Every row comes from one small tree of marks. Brackets hold a mark, then the marks that hang from it, in the order of their numbers. Every link used is in the known rows. Which tree was each row made from?
Known rows:
(j_756 (j_111 (j_249 j_350 (j_454 j_906)))): [-6 -6 -42 -4 8 -27 18 -7 -35 12 7 -1 14 -2 22 -28 0 -6 -15 -21 6 10 -30]
(j_454 j_249 j_906): [-9 6 -22 -12 11 -7 12 8 -19 -7 7 -9 34 -19 -3 -6 -13 10 -20 4 -7 19 -25]
(j_756 (j_111 j_249)): [12 -3 -31 -28 21 -17 -10 -21 -14 6 -7 -11 20 -4 37 30 15 22 -13 -32 26 -13 -4]
(j_111 (j_249 j_350)): [-3 -3 -37 0 6 -15 8 -5 2 23 3 -9 0 3 28 11 12 19 -16 -12 20 2 15]
(j_906 j_291 (j_454 j_249)): [-11 29 0 -30 -1 12 9 -8 0 12 34 9 27 6 6 27 -38 27 -26 -15 -5 12 -24]
(j_111 (j_249 (j_454 j_837 j_906)) j_756): [-5 10 -13 -17 22 -21 3 -18 -24 16 5 -21 8 2 32 -14 0 11 -3 -16 1 -14 -23]
(j_454 j_249 j_837 (j_906 j_291)): [-38 14 -9 -25 2 -7 22 1 -19 5 19 1 22 -8 3 -1 -30 14 -33 -14 -5 11 -37]
(j_111 (j_249 (j_454 j_837))): [-1 12 -14 -47 32 -15 -4 -26 -22 20 -9 -17 -5 4 12 8 9 21 -10 -22 5 -6 -3]
(j_837 (j_454 (j_249 (j_111 j_756)) j_906)): [9 -11 -7 19 -10 22 3 20 14 -14 37 -35 32 3 9 2 -26 0 -18 16 -1 5 -7]
(j_249 (j_111 j_756) j_350 (j_454 j_837)): [18 0 3 -14 17 10 11 29 4 -19 6 -1 -4 30 -13 -11 3 -8 -1 13 39 9 3]
(j_350 (j_249 (j_454 j_906))): [2 7 1 -13 11 -27 -4 -15 -28 -1 8 -7 10 -9 -8 -19 3 23 -14 -12 -2 19 -33]
(j_756 (j_111 (j_249 j_350 j_454))): [13 -1 -36 -20 15 -22 7 -12 -26 8 -3 3 5 9 16 -4 12 -2 -7 -23 19 8 -10]
(j_906 j_291 j_454): [-4 23 8 -33 11 16 -1 -15 11 20 29 7 24 17 24 26 -30 38 -24 -26 5 -2 -25]
(j_906 j_291 (j_454 (j_249 j_111 j_350))): [-18 10 -8 -2 -23 22 25 29 19 5 50 19 12 13 -6 13 -43 12 -30 4 18 26 -4]
(j_350 (j_249 j_111)): [15 -7 4 -11 2 -7 -16 6 13 -15 9 -8 -1 -2 -7 25 16 36 -14 -7 38 8 10]
(j_39 (j_350 (j_249 j_111))): [21 -10 8 -16 -14 -13 -35 12 14 -28 15 -12 7 -12 -6 23 -8 35 -8 -4 26 13 4]
(j_454 (j_249 j_350)): [-1 7 -29 -6 4 -5 21 19 -8 -7 5 4 16 -1 -13 4 -2 -1 -20 11 11 31 2]
(j_837 (j_454 (j_249 j_111) (j_906 j_291))): [-15 -12 -6 -1 -18 24 7 11 14 5 48 -19 23 0 5 -1 -47 15 -37 -2 -9 11 -22]
(j_249 (j_111 j_756) j_350 (j_454 j_906)): [17 -13 -8 13 2 9 16 36 2 -15 16 -1 9 13 1 -42 -9 -11 1 19 26 15 -18]
(j_291 (j_906 j_454)): [20 29 4 -32 17 10 10 -2 1 22 13 -11 23 13 13 33 -16 34 -7 -33 10 6 -17]
(j_756 j_111): [23 1 -12 -36 29 -3 -9 -7 -12 -18 -10 -1 32 6 15 23 9 15 -14 -21 27 -1 -19]
(j_249 j_111 (j_454 j_906)): [14 -12 -4 -22 21 11 1 16 -5 -11 7 -10 15 -4 -7 -28 -11 12 -8 6 14 13 -26]
(j_291 (j_906 (j_454 (j_249 j_350) j_837))): [-15 40 -12 -18 2 2 41 21 -15 17 23 2 13 16 -20 27 -24 7 -21 -20 3 32 -6]
(j_350 (j_249 j_111 (j_454 j_837))): [8 5 14 -35 16 -11 -12 0 -9 -17 3 -6 -12 6 -30 9 11 24 -10 -9 27 13 0]

Which tree is each row?
[29 -4 10 3 -3 -6 -18 6 17 -24 12 -10 3 8 9 26 17 29 -1 0 47 -2 12] -> (j_350 (j_249 (j_111 j_756)))
[13 0 17 -40 1 -17 -31 10 -7 -29 8 -9 -4 -3 -27 7 -10 22 -6 -8 15 18 -5] -> (j_39 (j_350 (j_249 j_111 (j_454 j_837))))
[27 -3 10 -24 10 -9 -16 -2 -1 -18 6 -4 -7 0 -21 4 11 28 -4 -2 29 17 -1] -> (j_350 (j_249 j_111 j_454))
[7 -8 3 -9 3 -13 -6 6 -11 -13 15 -7 3 -9 -17 -20 1 24 -10 -3 15 19 -21] -> (j_350 (j_249 j_111 (j_454 j_906)))
[18 -5 -17 15 -10 9 16 42 16 -27 15 0 12 8 -8 6 -3 -8 -5 28 39 21 16] -> (j_454 (j_249 (j_111 j_756) j_350))
[-1 3 -23 3 -2 9 16 7 2 2 24 -16 20 14 -11 11 -17 -3 -32 6 -11 27 8] -> (j_837 (j_454 (j_249 j_350)))
[15 36 -6 -29 7 6 20 5 -10 12 18 -9 26 0 -3 34 -22 24 -10 -21 0 23 -17] -> (j_291 (j_906 (j_454 j_249)))
[2 13 -8 -33 29 -4 15 6 -19 1 -6 3 2 21 -20 -13 4 -1 -15 -3 11 19 -9] -> (j_249 j_350 (j_454 j_837))
[-26 -12 -23 12 -25 8 32 39 7 -2 36 11 11 -6 -3 -20 -31 1 -29 10 16 29 -19] -> (j_454 (j_249 j_111 j_350) (j_906 j_291))
[34 -8 14 -2 -18 -13 -37 15 20 -35 17 -12 12 -3 12 20 -3 27 5 0 34 3 4] -> (j_39 (j_350 (j_249 (j_111 j_756))))
[29 -1 -5 -8 2 11 -1 26 13 -31 9 -11 19 -1 -1 19 -4 8 1 22 35 7 7] -> (j_454 (j_249 (j_111 j_756)))
[2 -1 -30 15 0 -20 17 0 -17 19 13 -10 6 4 33 -35 -1 -3 -1 -3 4 2 -16] -> (j_111 (j_249 j_350 (j_454 j_906)) j_756)
[-30 8 -6 -21 8 -7 29 5 -22 17 17 12 6 17 -1 -37 -24 2 -28 -17 0 18 -43] -> (j_249 j_350 (j_454 j_837 (j_906 j_291)))
[-1 5 0 -32 13 -3 6 -12 -18 12 11 4 17 2 12 -31 -25 19 -15 -16 -5 8 -52] -> (j_249 (j_454 (j_906 j_291)))
[-30 9 -12 -36 13 -19 8 -27 -25 34 14 -7 -1 -3 30 -17 -19 24 -21 -34 -6 -10 -36] -> (j_111 (j_249 (j_454 j_837 (j_906 j_291))))
[22 -10 -10 -17 15 11 9 27 5 -12 3 2 -1 15 -19 -18 0 2 -7 14 30 24 0] -> (j_249 j_111 j_350 j_454)
[3 12 -18 -13 12 -20 12 -7 -13 13 0 -8 -8 21 19 -5 11 -1 0 -9 19 -4 4] -> (j_111 (j_249 j_350 (j_454 j_837)) j_756)
[-4 42 -1 -41 14 3 24 5 -17 14 15 -10 20 5 -12 41 -24 22 -17 -28 -2 19 -13] -> (j_291 (j_906 (j_454 j_249 j_837)))
[22 7 23 -23 10 -11 -13 1 -2 -25 8 -7 -7 16 -15 10 13 18 1 -3 37 2 0] -> (j_350 (j_249 (j_111 j_756) (j_454 j_837)))
[4 -12 -21 10 -10 24 15 29 20 -8 31 -17 13 14 -19 13 -19 -2 -30 17 8 28 20] -> (j_837 (j_454 (j_249 j_111 j_350)))
[-8 1 -17 -2 3 8 7 -3 -10 5 26 -30 35 -5 0 3 -28 9 -35 -2 -27 14 -19] -> (j_837 (j_454 j_249 j_906))
[47 -3 10 -24 22 15 -12 14 9 -22 1 -9 11 15 1 -4 2 9 12 11 33 0 -5] -> (j_249 (j_111 j_756) j_454)
[-30 -2 -20 15 -23 7 28 6 -1 19 46 -7 24 8 8 -12 -44 2 -45 -6 -22 25 -28] -> (j_837 (j_454 (j_249 j_350) (j_906 j_291)))
[31 -6 14 -28 -5 -14 -34 8 -2 -29 10 -7 3 -9 -19 0 -9 26 1 -1 15 22 -8] -> (j_39 (j_350 (j_249 j_111 j_454)))
[13 2 -17 -8 13 -18 -2 -17 -17 15 4 -20 13 -5 40 -22 1 12 5 -10 0 -11 -24] -> (j_111 (j_249 (j_454 j_906)) j_756)
[3 34 -18 -7 -5 2 39 21 -9 18 26 2 19 9 -11 21 -24 9 -15 -12 3 36 -9] -> (j_291 (j_906 (j_454 (j_249 j_350))))
[9 17 15 -47 8 -32 -29 -13 -26 -18 1 -7 5 -4 -20 5 -7 23 -8 -18 -2 18 -18] -> (j_39 (j_350 (j_249 (j_454 j_837))))
[-22 30 15 -43 16 14 4 -16 3 22 28 6 19 24 16 33 -30 35 -33 -35 7 -8 -23] -> (j_906 j_291 (j_454 j_837))
[7 1 5 -20 -4 -34 -23 -7 -27 -15 12 -10 18 -20 -6 -24 -18 21 -7 -12 -16 24 -38] -> (j_39 (j_350 (j_249 (j_454 j_906))))
[-28 37 6 -41 6 7 12 -7 -8 13 33 9 22 10 -1 33 -39 25 -32 -22 -5 8 -23] -> (j_906 j_291 (j_454 j_249 j_837))
